Known rows, with every way that one mark hangs from another:
kamom(komile(sedo)): [ -0.5 -11.0 -27.3  17.7  41.3  22.7 -33.1 -48.7  25.0 -47.3  14.5  -2.4
  13.6 -15.8  10.0  44.3  14.4  -3.9  -1.8 -36.1   0.1  20.4]
pesas(gagoz(rebu(tido) sedo)): [-32.8 -15.5  -9.3   4.0  -9.3  27.8  26.1 -14.5 -33.9   4.7  -6.0   2.4
 -31.0  16.8 -30.2 -26.1 -51.2  13.0  -2.5  10.6   2.1 -17.2]
kamom(komile(sedo(gagoz rebu))): [  5.1  -9.0   4.5 -12.0  18.0 -18.4  -3.3  -1.3  29.5 -27.4  -6.9 -16.0
  16.6 -20.7  25.5  37.4  48.6  -8.3  12.6 -36.8   3.8  15.3]
gagoz(rebu(tido)): [ -1.4  -2.8  10.7   8.2  -7.4  23.3  -8.9 -12.0   2.2   5.3  -3.6   8.2
  -9.1   3.1  -2.5 -14.6 -49.8   2.6  28.6  -1.1  14.8   3.3]
komile(kamom sedo(gagoz)): [ -0.7 -24.0   1.8 -11.1  34.1   2.5 -32.1  11.5  58.0 -15.5   2.2   8.5
  -0.3 -14.6   3.5  29.3  31.3  -4.2  -1.5 -14.4   6.6  43.6]
rebu(pesas tido(gagoz(sedo))): [-15.9   9.7  21.7 -15.4 -21.9  -4.0  -1.8   0.3 -34.1   1.0   5.3   2.9
 -17.7  11.8 -15.0 -55.8  12.6   2.1   1.1  29.7   1.5 -21.8]
rebu(pesas): [ 35.9  19.0   2.3  -0.4   0.2  -2.1 -14.9   0.7   2.8   0.7   1.6   9.6
  16.7  10.5  12.9  -2.3  -0.1  -5.9 -13.6  -0.1  -5.3  -5.5]
komile(kamom sedo(gagoz(rebu))): [-24.2 -18.6   0.7  -4.1  20.4   0.2  -5.4  15.0  48.4  -3.9   5.7  13.3
  -6.2 -11.2  10.9  21.6  -0.4 -12.7  11.5 -14.3   9.1  56.3]
tido(gagoz): [ 40.4  -9.3   8.7 -12.3  10.1  -2.2 -31.7  -4.1  21.3  -1.4   4.7  -0.3
 -10.6  -9.3 -14.9 -20.4 -21.4  24.7  -0.1  -2.7  12.3  10.4]
gagoz(sedo): [  5.5  -5.0 -17.0  -2.9  18.1   3.9  -3.6 -29.0  -1.5 -13.4   6.8   3.8
 -10.4   7.4 -22.2 -11.1  -5.5  15.1  -6.4 -15.5 -19.1  13.8]
pesas(gagoz): [ 40.2 -13.7 -13.9  -3.0  18.5  22.2 -19.3  -3.3  12.5  -1.0  -9.6   0.7
  -4.7   5.0 -18.1  10.7 -33.3  20.8 -27.3  -2.9   3.4 -11.3]
rebu(gagoz(sedo) pesas): [ -8.2  14.6 -11.8 -13.8  -9.7  -6.3  34.6  -0.7 -19.3   8.6  10.9  -6.6
  13.7   7.5   2.5 -24.4  21.4  -4.5 -34.3  -1.5  -9.5  -8.6]
komile(kamom sedo): [ -0.7 -20.8 -20.4  17.0  39.0  25.6 -49.4 -19.3  51.4 -22.0  16.7   7.0
   2.9  -9.6 -12.3  46.4  14.2  -4.1  -4.8 -15.0  -4.7  40.3]
komile(kamom sedo(rebu)): [  6.3 -15.3  -8.4  12.2  22.8   2.6 -39.0  -1.1  46.9 -11.9  10.0  -4.2
   5.4 -10.9 -12.2  50.9  30.4  -5.0   9.6 -12.7  -9.2  29.1]
pesas(gagoz(rebu sedo)): [-14.7 -12.4 -26.6   2.1   3.5  10.6  33.7 -14.4 -19.3   2.7  -0.6   4.5
 -22.6  16.3 -27.2 -10.1 -50.9  14.6 -16.6  -2.7 -11.3  -0.1]
pesas(gagoz(sedo)): [  6.4 -14.5 -26.5  -5.5  18.8  14.5   6.3 -18.3  -9.5  -7.8  -4.3  -1.0
 -18.3  10.6 -32.1  -4.6 -20.8  21.2 -30.9  -3.4 -15.2  -9.9]
tido(rebu(gagoz)): [ -0.7  -8.9  -3.0   4.5  -1.3   8.9   6.2  -6.7   3.1   8.0   0.6 -18.0
  15.6  -3.7  -4.5  -2.7  -8.5  17.3   2.6 -17.9  24.7 -15.8]
kamom(komile(sedo(rebu))): [  5.4  -6.9 -17.4  14.5  24.9   3.0 -20.4 -32.1  21.5 -34.6   8.0 -15.6
  20.9 -17.9   9.9  50.1  29.5  -6.9  11.4 -35.6  -5.1  13.0]
pesas(gagoz(sedo(rebu))): [ 15.6 -12.0 -15.0  -9.1   1.6  -4.1  15.5  -0.8 -13.9   4.7  -9.0 -15.0
 -13.3  11.0 -32.9   1.0  -3.4  19.9 -19.4  -1.5 -19.9 -19.3]
kamom(komile(sedo(gagoz))): [ -1.8 -13.9  -5.1  -7.8  35.8  -0.8 -13.7 -18.3  31.5 -40.1  -0.1  -2.2
  12.4 -20.4  24.5  29.3  31.2  -5.3   1.9 -36.3   9.8  26.5]
kamom(komile): [ 34.9  -7.9 -22.7   7.9  41.4  17.0 -22.9 -25.0  19.6 -36.3   4.8  -1.9
  17.4 -25.3   6.7  28.4 -15.7   6.3  -0.4 -24.2   2.1  10.7]
kamom(komile(sedo(rebu(tido)))): [-13.3  -8.9  -0.8  15.3  10.6  20.9 -28.8 -33.5  10.1 -32.1   0.7 -17.0
  11.9 -15.4   7.4  36.8  29.9  -8.2  25.0 -21.1   9.5  -7.8]
sedo(rebu): [ 47.5   2.8   2.6  -5.9   3.0  -9.3 -17.7   1.8  19.7   2.5  -5.0  -7.2
   9.2  -3.6  -5.1  11.4  -2.2  10.6  12.2 -15.3  -6.3   1.1]
tido(gagoz(pesas)): [ 41.7  10.8   5.1   2.6   3.9 -12.5 -25.4   7.3   0.4  12.4  -1.7  19.6
 -15.9  -6.6  -1.4 -17.0 -36.0  19.2  -5.2  23.8  -5.2   7.6]

Rows:
[-24.4   0.9  -8.9   7.6  -8.4   0.1  29.4  -3.4 -45.9   9.1  -5.3  -5.9
  -7.0  30.8 -16.6 -15.1   2.1   6.1 -21.9  16.0  -8.9 -46.9] : tido(rebu(pesas(gagoz(sedo))))
[ -9.2  15.7  16.9  -7.9 -29.3 -11.1  11.5   5.0 -35.3   7.2  -4.7  -6.1
   0.4  16.0  -4.9 -25.7  31.0  -9.9  10.4  15.6 -13.9 -29.5] : gagoz(sedo(rebu(pesas tido)))
[ -0.6   8.1  -6.3  19.7  -7.1  -1.9  11.5   3.1 -19.7  23.2  -5.3   1.6
  10.7  -2.5   7.9  -0.6 -25.6  14.3  -7.0   7.3   9.1 -17.7] : tido(rebu(gagoz(pesas)))
[ -0.7  13.0   8.6  24.1 -16.1  11.9  -1.2  -3.5 -24.7  18.9  -9.1  27.2
 -12.8   6.4   8.4 -12.6 -66.1  -0.3  21.5  24.6   0.0   1.8] : gagoz(pesas rebu(tido))
[-25.4 -10.5  -7.2  -2.1  22.1  -1.2  14.8 -13.7  20.5 -29.2   3.0   1.8
   7.4 -15.1  32.2  23.4   1.1 -14.1  14.2 -36.9  13.2  34.9] : kamom(komile(sedo(gagoz(rebu))))
[-20.9  19.8  -9.6   7.1 -11.6 -12.0  40.0  -7.5 -31.2   5.4  10.3  11.9
  -3.4  20.2   3.4 -25.9 -17.1 -13.0  -2.7   2.2 -21.2   8.8] : gagoz(rebu(pesas) sedo)
[-13.1  13.0  -7.3   8.5 -11.0 -25.0  28.7  -5.3 -37.6  16.2   7.9  21.5
 -33.9   4.2 -11.2 -36.5 -56.0  12.6   4.2  26.1 -20.5  20.1] : tido(gagoz(pesas rebu sedo))
[-13.3 -23.1  28.5 -13.9   5.5   0.7 -29.7  29.0  45.3  -1.0 -10.8  -6.0
  -5.2 -15.1   0.7  21.2  48.8 -10.4  27.8   1.1  14.2  14.4] : komile(kamom sedo(gagoz rebu(tido)))
[ 10.3  16.9  24.2 -20.4 -15.4 -25.6  30.8  37.8   1.1  17.9 -10.6  13.2
   6.9   7.5  33.4 -25.5 -10.0 -16.7   5.5  -0.5   7.8  10.2] : sedo(gagoz(rebu(pesas)))
[-25.5   1.3  12.0  -5.0   3.0 -12.6   8.5  33.4  28.6   6.5   4.5  16.6
   3.1  -0.7  28.2  15.3  19.6 -33.9   2.8   0.4   3.8  38.0] : komile(kamom sedo(gagoz(rebu(pesas))))
[ 11.5   9.5   2.9   8.5 -12.5  14.5  -6.9   7.1 -11.0  22.0  -7.1   9.7
   5.3  -6.5   7.9 -13.7 -27.6   7.9 -11.1  21.2  10.9 -16.3] : rebu(gagoz(pesas) tido)
[ 24.5  14.3  51.1 -31.4 -35.5 -25.3   5.0  51.6  -2.4  21.2 -24.0  -5.2
   9.0   5.3  24.6 -27.5  37.1 -13.3  18.5  16.5  13.7 -28.9] : sedo(gagoz rebu(pesas tido))
[-10.5 -19.6   8.5  12.2   8.5  21.0 -46.5  -2.8  38.3 -10.7   3.4  -6.2
  -0.6  -9.0 -15.0  38.4  30.8  -7.0  22.9   1.6   4.3  12.6] : komile(kamom sedo(rebu(tido)))
[ -4.3  -8.1 -21.6   4.8  14.3   1.2   2.2 -20.8  21.2 -22.8  11.2 -29.7
  31.9 -26.1  13.8  44.0  38.2  -4.7  -6.6 -39.3  10.5   7.6] : kamom(komile(sedo(rebu(gagoz))))
[ -3.7 -12.5   0.3  -9.2 -10.4  11.3   9.4  -2.8 -24.3   7.2 -16.2 -14.2
 -20.1  13.1 -35.9 -11.4  -4.7  17.2  -3.7  13.2  -6.4 -35.9] : pesas(gagoz(sedo(rebu(tido))))
[ -4.9   4.1  -5.2   0.0  -4.5 -10.2  -4.0  26.8  26.8  11.6  13.2 -15.4
  30.3  -9.9  11.8  36.5  55.6 -21.1 -19.1   1.0   1.0   9.1] : komile(kamom sedo(rebu(gagoz pesas)))
[-33.5  12.1  -5.3  22.6 -16.2   3.9  24.8 -16.0 -44.1  13.2  -2.3  26.5
 -26.6  13.9  -5.8 -28.4 -53.9   0.1  16.2  24.2 -17.2   2.4] : gagoz(pesas rebu(tido) sedo)
[-14.7  -6.6  -4.8  -7.0  -2.8 -13.3  21.4 -16.0 -14.4   1.0  14.6   3.0
 -29.2   0.2 -24.5 -40.4 -41.0  17.1  10.6  -3.5  -3.4  22.6] : tido(gagoz(rebu sedo))
[ -8.7  13.9 -13.4   3.8  -4.6  -7.9  17.3  -2.2   3.6 -14.9  10.3 -24.0
  43.4 -17.1  31.9  36.2  59.6 -25.3 -17.3 -22.8   4.5  -9.9] : kamom(komile(sedo(rebu(gagoz pesas))))
[ -4.7  18.6  20.3   7.6 -26.5  12.0   6.6   6.4 -17.9  15.4  -1.7  12.4
   1.5  16.1  14.0 -23.5 -28.7 -15.2  19.2  16.1  10.7 -13.1] : gagoz(rebu(pesas tido))
[-25.4   6.8   9.8  -0.3 -17.7 -20.8  18.4  -2.4 -38.8   4.7   8.1  -6.6
 -13.7  16.3 -15.0 -44.6  13.8   6.8   5.3  17.0  -0.6 -25.8] : tido(gagoz(sedo) rebu(pesas))
[-21.7   7.9  -5.5   5.8 -13.5  10.2  16.5  -8.1 -34.2  13.7  -1.2   8.6
  -8.0   0.9  -7.1 -26.0 -14.4  12.0 -13.7  22.4  -6.8 -14.8] : rebu(gagoz(pesas sedo) tido)
[  8.7  -7.1  -9.6   7.1   5.3   5.6 -16.6  26.0  21.8   6.8   0.2  -5.7
   8.6   5.9  -4.3  47.7  34.9 -16.0 -25.0  17.6  -9.8  -9.5] : komile(kamom sedo(rebu(pesas(gagoz))))
[ 13.4  17.1  16.1  -4.8 -19.9 -17.5  11.4  16.0  -8.5  18.1   7.3   8.1
  -4.3   3.6   9.9 -31.4 -33.9  -3.7   6.5  14.7  10.3   4.6] : tido(gagoz(rebu(pesas)))
[ 41.5  18.8  32.7 -33.2 -20.3 -40.3  14.5  51.9   8.2  20.6 -18.7  -4.4
  17.5   3.7  29.3 -14.6  36.0 -11.1   3.2   0.6   0.7 -10.6] : sedo(gagoz rebu(pesas))
[ 45.7  12.3   3.5  -6.3 -14.2  -8.7   3.6  31.2 -10.0  18.3 -15.1  -6.9
  12.0  14.1  -0.4   4.8   0.8   1.5 -24.6  16.5  -5.9 -36.3] : sedo(rebu(pesas(gagoz)))
[ 10.7   2.7  -1.3   8.4  -7.6  11.1   4.5  10.9 -24.8  13.8 -13.5  -3.6
   7.0  24.2  -2.9  -0.2 -11.8   4.6 -21.2  14.9   8.0 -49.7] : tido(rebu(pesas(gagoz)))
[ 27.5  13.1  40.5 -15.2 -24.0 -26.0  -2.4  44.0  -5.2  26.7 -31.7  10.2
  -6.6  -3.7  19.8 -17.3   0.3   1.3  24.5  23.4   2.1 -13.8] : sedo(gagoz(pesas) rebu(tido))
[ -4.5 -17.5 -14.4   3.1  12.5   5.2 -16.1   9.0  47.7   1.0  12.7 -19.6
  19.7 -20.1  -8.1  44.8  34.4  -3.2  -8.9 -16.9   4.4  25.3] : komile(kamom sedo(rebu(gagoz)))
[-10.9   6.2   9.5   1.2 -10.2  -4.9  -8.3  -6.3 -35.4   7.4  -1.5  16.5
 -34.9   3.3 -18.3 -45.8 -24.8  17.0   3.9  39.3  -6.9 -11.1] : rebu(tido(gagoz(pesas sedo)))
[-17.5  14.5   2.3  -7.7 -20.7 -25.5  36.2   4.1 -30.5  11.5  15.1   7.4
 -18.6  11.1  -4.6 -47.7 -20.8  -3.4   1.6  14.9  -8.2   7.3] : tido(gagoz(rebu(pesas) sedo))
[-38.8  17.7   6.5   4.9 -26.7   5.0  31.0  -8.9 -42.2   6.7   5.0  11.2
 -10.5  20.3   0.8 -37.1 -16.9 -12.6  11.7  16.9  -7.0  -9.6] : gagoz(rebu(pesas tido) sedo)
[-23.3 -10.0  -4.5   5.2  -1.0  17.3  -6.5 -22.4   9.4 -20.5   4.1 -29.5
  25.7 -23.9  10.9  30.5  38.1  -6.9   8.0 -25.8  23.7 -12.8] : kamom(komile(sedo(rebu(gagoz tido))))
